Each row comes from the steps of one walk. Every step used is in the known rows, and no mark comes twice. Write the walk behind each row, first mark first.
Known rows
r, f: [  8.8  -3.0  12.2  -9.7  20.4  13.3 -18.6   7.3   9.6   3.7  -8.7 -12.1
   4.7   8.1 -19.7  -8.2  17.3  11.5 -11.0  -7.8   7.7 -12.0]
h, v, b, y: [ -3.9   4.0   3.4   0.8  -4.2  12.1   5.3   3.9   3.1  -8.1  -1.5   1.6
   2.2  -5.0 -25.7  -1.6   1.9   8.9   0.8   3.7  27.2  10.0]
b, y, h, r, f: [ -4.3 -17.6  -9.1 -23.9   2.3   7.6 -23.0  12.5   0.6 -13.6  14.2  -6.0
 -16.3  20.1 -13.5  -3.7   4.4  12.8 -19.4   1.1   3.3 -22.0]
b, y, h, v: [ -4.5 -18.9  14.3 -17.0 -17.8  15.5 -10.3  -7.5   5.6 -19.5   0.7  -5.4
   2.6  11.4 -19.3  -0.7  10.4   4.0 -15.1   5.9  11.9 -13.8]
f, q: [ 19.6  15.1   7.1  -2.6   4.8  14.2 -18.7   2.2   5.5   1.9 -13.3  -2.6
  18.7 -15.3  -5.8 -11.6   4.6  13.5   0.6   3.0   0.2  12.4]
q, v, y: [ 15.2  -2.8  14.4  11.5   3.3  15.8 -11.4  10.4 -12.5 -18.5 -28.0 -10.7
   0.1 -14.1   7.9 -13.3   5.6  12.0 -16.5  -7.4  -8.0  10.3]
b, y, h, v, q, f: [-17.4 -14.2  19.9   4.4 -23.0  16.8  -2.8   5.5   0.1 -20.2   4.5   9.1
   8.4   8.7   6.3  -2.1   7.0   5.6 -18.3  17.2  14.2  -4.0]
h, r, f, q, v, b: [ 12.5  16.6  -4.0   7.1   7.5   5.8 -20.2  11.7  -7.0  29.6  -4.6   0.4
  -2.0 -13.0   6.1  -7.7  -0.5  12.5  -7.6   6.4  15.1  19.0]
b, y, h, v, f, q: [ -8.5  -2.9  12.6 -29.8 -25.5  15.3  -6.7 -10.3  12.0 -14.9   8.6   4.2
  16.9  -0.1 -27.0  -5.0   2.3   4.3  -4.2  14.8   1.5  -2.7]
f, q, v, b, y, h: [  7.0   0.5  -2.1 -12.2 -21.1  10.3 -17.6   8.1 -18.0  -1.7  12.1   3.4
  26.3 -18.6  17.9  -4.0  -0.7   4.9 -10.9   7.9   9.1  28.8]
y, b: [ 17.2  12.6   8.4  -5.1   7.5   9.9  -9.5   4.8   3.5  14.1 -43.9  -7.1
  -5.2  -6.7   0.2  -8.6   3.6   3.3 -10.1 -22.1   2.2  -8.6]
f, q, v, b: [ 18.9  17.0   6.8   6.9  -5.0  11.0 -14.5   6.0  -8.9  21.0 -12.0   0.7
  18.9 -27.9  14.1 -10.0   1.2   6.3  -1.3   3.9  11.7  31.9]
h, r: [ 15.4   0.6  -4.4   0.4   1.7   9.9 -15.8   7.2   9.2   1.7 -19.1  -6.4
 -31.5  -1.1  -6.7 -10.3  -5.8  12.4  -2.8  -1.7   2.1 -10.0]
r, f, q: [ 13.9  13.8  10.6  -7.9  19.9  13.3 -23.3   5.6   7.1   7.1  -4.9  -5.6
  26.2  -3.3 -16.0  -9.4  15.4  16.1  -6.7   0.4   4.5   3.3]
q, f: [  9.6  -4.2  11.3   9.4  -1.2  17.5 -11.6  13.8  -1.2   1.4 -18.5 -11.7
  -1.4  -8.1   3.5  -6.5  11.3   9.9  -5.4   2.9   4.7 -12.9]
r, h, v, b, y: [ -7.2  10.4   5.4  -3.4 -18.1  11.7  -4.3   6.2   5.1  -2.8  16.2   0.3
   8.3  18.4 -34.3  -3.3  -2.6  11.7  -1.5   5.8  27.4  19.1]
f, q, v, y, h: [ 17.2  -3.6  16.3   3.8 -16.2  15.0 -26.5   1.1 -19.9  -4.9  -7.7  -2.0
  23.6 -12.6  15.8 -14.7   3.2   5.8 -18.8   6.1 -13.5  17.3]
b, y: [  5.4  -0.4  -2.4 -14.8   7.3  14.3  -7.5  13.2   3.2 -32.3 -11.0  -8.9
   2.1  -7.1  -9.6  -4.5   4.5  18.5  -8.2  -5.9   2.1   0.2]
b, y, h: [  2.6 -15.9   1.2 -23.7 -10.9  13.5 -17.8   6.1  -1.1 -23.4   5.2  -6.2
   3.9   6.3  -5.0  -4.5   4.7   7.4 -14.1  -1.0  -0.1  -7.7]
b, y, h, r: [  2.5 -15.0 -12.4 -19.0 -14.4   8.8 -17.8  10.3  -0.3 -20.2   4.3  -3.8
 -24.2   8.2  -3.5  -4.6  -6.8  10.4 -11.6   1.8  -0.8 -15.0]
v, y, h, r: [ 10.3 -14.4  -2.4   4.5 -12.5   9.4 -22.4   6.3  -7.0  -2.6   1.0   0.8
 -26.8  10.9  -6.8 -16.6 -12.4   5.3 -10.3   2.3  -9.3  -8.6]
r, v, b, y, h: [  3.8 -20.5  -2.3 -18.9 -10.2   6.4  -8.4   4.3  -6.2  -1.6  21.2   0.3
  10.0  19.3 -23.7  -3.6  -0.5   1.2  -7.0   6.8  17.4  11.6]

Which walk is each row?
[ -1.6 -12.2  26.9   2.0 -19.8  13.6 -13.3 -13.2  13.9   7.6  -0.9  11.3
   1.8  15.7  -7.0  -9.9   1.3  -6.4 -13.6   8.0  14.5   1.8] : y, h, v, q
[  9.8 -15.3  10.7   0.4  -9.7  14.2 -21.9   2.8  -8.4  -5.4   3.2  -2.8
   3.1   9.6 -10.0 -14.6  -1.1   0.8 -13.3  -2.2  -9.0  -3.6] : v, y, h
[ 13.9 -20.9  -4.8  -3.3 -15.3   0.8 -16.5  -1.9  -0.8  33.3  14.8   2.0
 -24.8  26.2 -20.5 -10.4 -10.4  -5.5  -1.6  11.1  17.1   0.1] : y, h, r, v, b
[  3.4   4.7  13.2  15.7  -0.8  15.9  -8.6  16.8   2.7  -2.0 -14.8   4.6
   3.8  -7.0  15.9 -10.9   1.5  10.0  -8.3   4.5   5.2   6.8] : v, q, f
[-11.4 -10.3  16.2  -9.0 -17.1  13.6  -6.1  -4.9   8.9 -24.6   5.2  11.0
   6.8  11.3  -7.0  -4.5   2.5   3.9 -18.3   8.3  13.2   5.5] : b, y, h, v, q
[  4.7   3.0  14.5  11.2  -5.8  11.9  -2.4  -6.9   7.7  24.3  -7.7   1.7
  -1.7  -0.9 -25.3  -6.3   2.2  -0.6   4.3   3.1  28.6   5.8] : h, v, b
[ -7.9 -12.1 -16.8 -16.1  -1.9   3.7 -18.7  15.8  -5.4   7.3  29.9   3.4
 -14.9  16.4 -17.0  -4.3  -5.2   6.0 -11.3   3.5  16.1  -6.8] : v, b, y, h, r, f
[  0.9   4.6  24.5  10.7  -1.4  14.7  -2.9  -7.0  19.1  -3.1 -18.9   9.2
   0.2   3.4 -10.6  -9.9   1.9   5.0  -6.8   2.8  16.6   8.6] : h, v, q
[  0.4  -3.3  23.6 -19.2 -27.7  15.1 -15.7 -19.6  16.1  17.2   2.8   3.2
  13.1   4.4 -27.1 -10.4   2.2  -5.0  -1.8  15.7   3.1  -6.5] : y, h, v, f, q
[ 15.3   5.1  12.1 -20.1   1.3  10.5  -6.8  -3.7  15.7   3.0  -7.8  -2.1
  16.3   3.2 -31.6 -12.4   0.1   9.1   5.2   9.5  -2.9  10.3] : r, v, f, q
[  2.2   9.5  16.8   8.4 -20.2  11.5 -11.5  -3.2   9.7  29.8  11.7  -1.0
   3.5  23.3 -33.7  -8.3  -2.2   2.3   2.2   4.8  29.2  15.5] : r, h, v, b
[ 19.6   5.9  -1.2  10.7  12.4   1.3  -1.2   8.4  -6.2   3.1 -42.7  -2.1
 -27.8  11.8 -17.4 -13.4 -10.6  11.0 -10.6 -11.2  -5.1  -4.5] : h, r, v, y, b
[ 17.9  10.3  14.0  10.3   5.3   9.6  -6.7   9.6 -17.3  -1.5 -55.2  -8.9
  -2.4 -17.8  17.7 -11.7   1.8   6.0 -22.0 -23.8  -9.3   4.3] : q, v, y, b
[  8.3   0.1  -1.2   1.5   2.3   8.9 -30.6   7.0  -9.1   6.4  13.7   3.2
   1.3  12.1 -14.5 -16.2  -2.8  11.7 -12.9   8.8  -8.8  -1.6] : v, y, h, r, f, q
[  9.7  17.1  -4.3  -3.2  -3.3  12.1  -7.7  13.9 -14.2 -10.0  -5.4   1.2
  24.9 -31.7  14.0  -2.9  -0.1  16.4  -4.2   4.2  10.4  36.3] : f, q, v, b, y
[ 22.4  26.6  12.6  12.0   3.8  10.8 -10.8   8.5 -19.7   1.6 -51.9  -2.0
  18.5 -29.3  21.3 -13.6   1.1  11.5 -16.9 -13.0 -12.6  19.2] : f, q, v, y, b
[ 14.3  14.7   7.0   7.7  10.5   9.6  -7.0   9.6  -8.7   0.8 -42.0  -1.5
  -1.2  -7.7  -4.2 -13.9  -4.2   7.5 -11.5 -21.3  -7.6  -0.6] : v, y, b
[  0.7  -2.5 -10.6 -22.4   1.2   7.3 -26.5  11.2  -0.9  -9.8  17.0  -0.9
   3.6   7.5  -9.8  -4.9   3.7  17.7 -14.5  10.0   0.1  -6.5] : b, y, h, r, f, q
[ -6.8   7.4  28.4  20.9 -21.9  17.0  -9.6   5.4  11.4   8.7  -1.2   2.9
   6.8  22.4  -6.2 -10.8   2.7   9.3 -10.2  15.0  17.7   9.2] : r, h, v, q, f
[  6.0   2.9  24.2   0.9 -16.0  14.8 -16.1  -5.7  16.9   7.9  -3.9 -10.1
   2.1  25.9 -30.3  -8.4   7.2   9.1  -7.0   2.9  16.6  -1.2] : r, h, v
[ -0.5 -11.0  -7.3 -16.6 -14.4   9.7 -13.7   9.2  -7.8  -2.3  21.5   4.4
   6.9   3.5  -8.7  -5.4  -3.9  -0.2  -4.8   0.9  13.1   7.9] : v, b, y, h
[ -7.5 -14.8  29.9  16.2 -25.8  17.2 -10.4  -4.6   5.0  11.7  -2.0   8.6
   2.9  11.8   5.4  -8.0   8.2  -4.5 -15.2  17.0  15.2  -8.0] : y, h, v, q, f
[ 20.5  13.6  13.3  12.4   2.4  15.5 -15.8   8.4 -15.0 -14.3 -24.9  -4.2
  21.3 -25.9  12.3 -14.3   3.5  17.0 -12.3   1.7 -11.8  25.6] : f, q, v, y
[  2.6 -13.5  17.4   1.8 -23.1  11.1 -12.9 -13.7   3.3  32.1   9.4   3.8
  -1.4  11.5 -22.1  -5.9   2.3 -12.1  -3.4   8.9  27.0  -2.7] : y, h, v, b
[  3.3  15.8  -1.6  -9.1  13.3  10.4 -12.6  18.0 -12.3  -5.9   3.7  -1.9
  32.6 -19.8   3.6  -2.3  10.7  18.4 -12.2   1.3  14.0  29.3] : r, f, q, v, b, y
[-13.2 -18.5  14.3 -32.0 -25.3  15.5  -3.1  -9.4  14.6 -17.8   5.9  -2.3
  -2.8  11.7 -31.0  -3.6   2.0   0.3  -9.2   7.4   5.6 -18.7] : b, y, h, v, f
[ 14.0  14.7  -2.6  -3.2  16.0   8.7 -23.8   8.7   8.5  10.1  -6.5  -3.6
  -3.2   0.1 -13.0  -9.6   4.3  19.9  -4.9   5.8   2.8  -1.7] : h, r, f, q
[ -2.7   2.3  23.7 -15.2 -23.5  14.0  -9.3  -8.2  25.8   9.9   0.0  -7.2
  -3.5  26.3 -42.5 -10.3  -2.0   3.3  -1.1   3.6   8.5  -6.0] : r, h, v, f
[  6.9  -3.4 -17.8  -5.1   4.1   1.6   2.7  14.9   0.0  -8.2   3.6   0.2
 -20.7   9.3 -25.5  -5.1 -12.7  16.5   3.1   6.6  18.1  12.9] : h, r, v, b, y
[  7.6 -26.9   2.9 -25.8 -17.9   4.3 -13.0  -6.0  15.0  12.9   3.5  -4.2
 -31.5  30.1 -29.1 -12.1 -10.5  -2.9  -5.3  10.5  -2.4 -20.2] : y, h, r, v, f
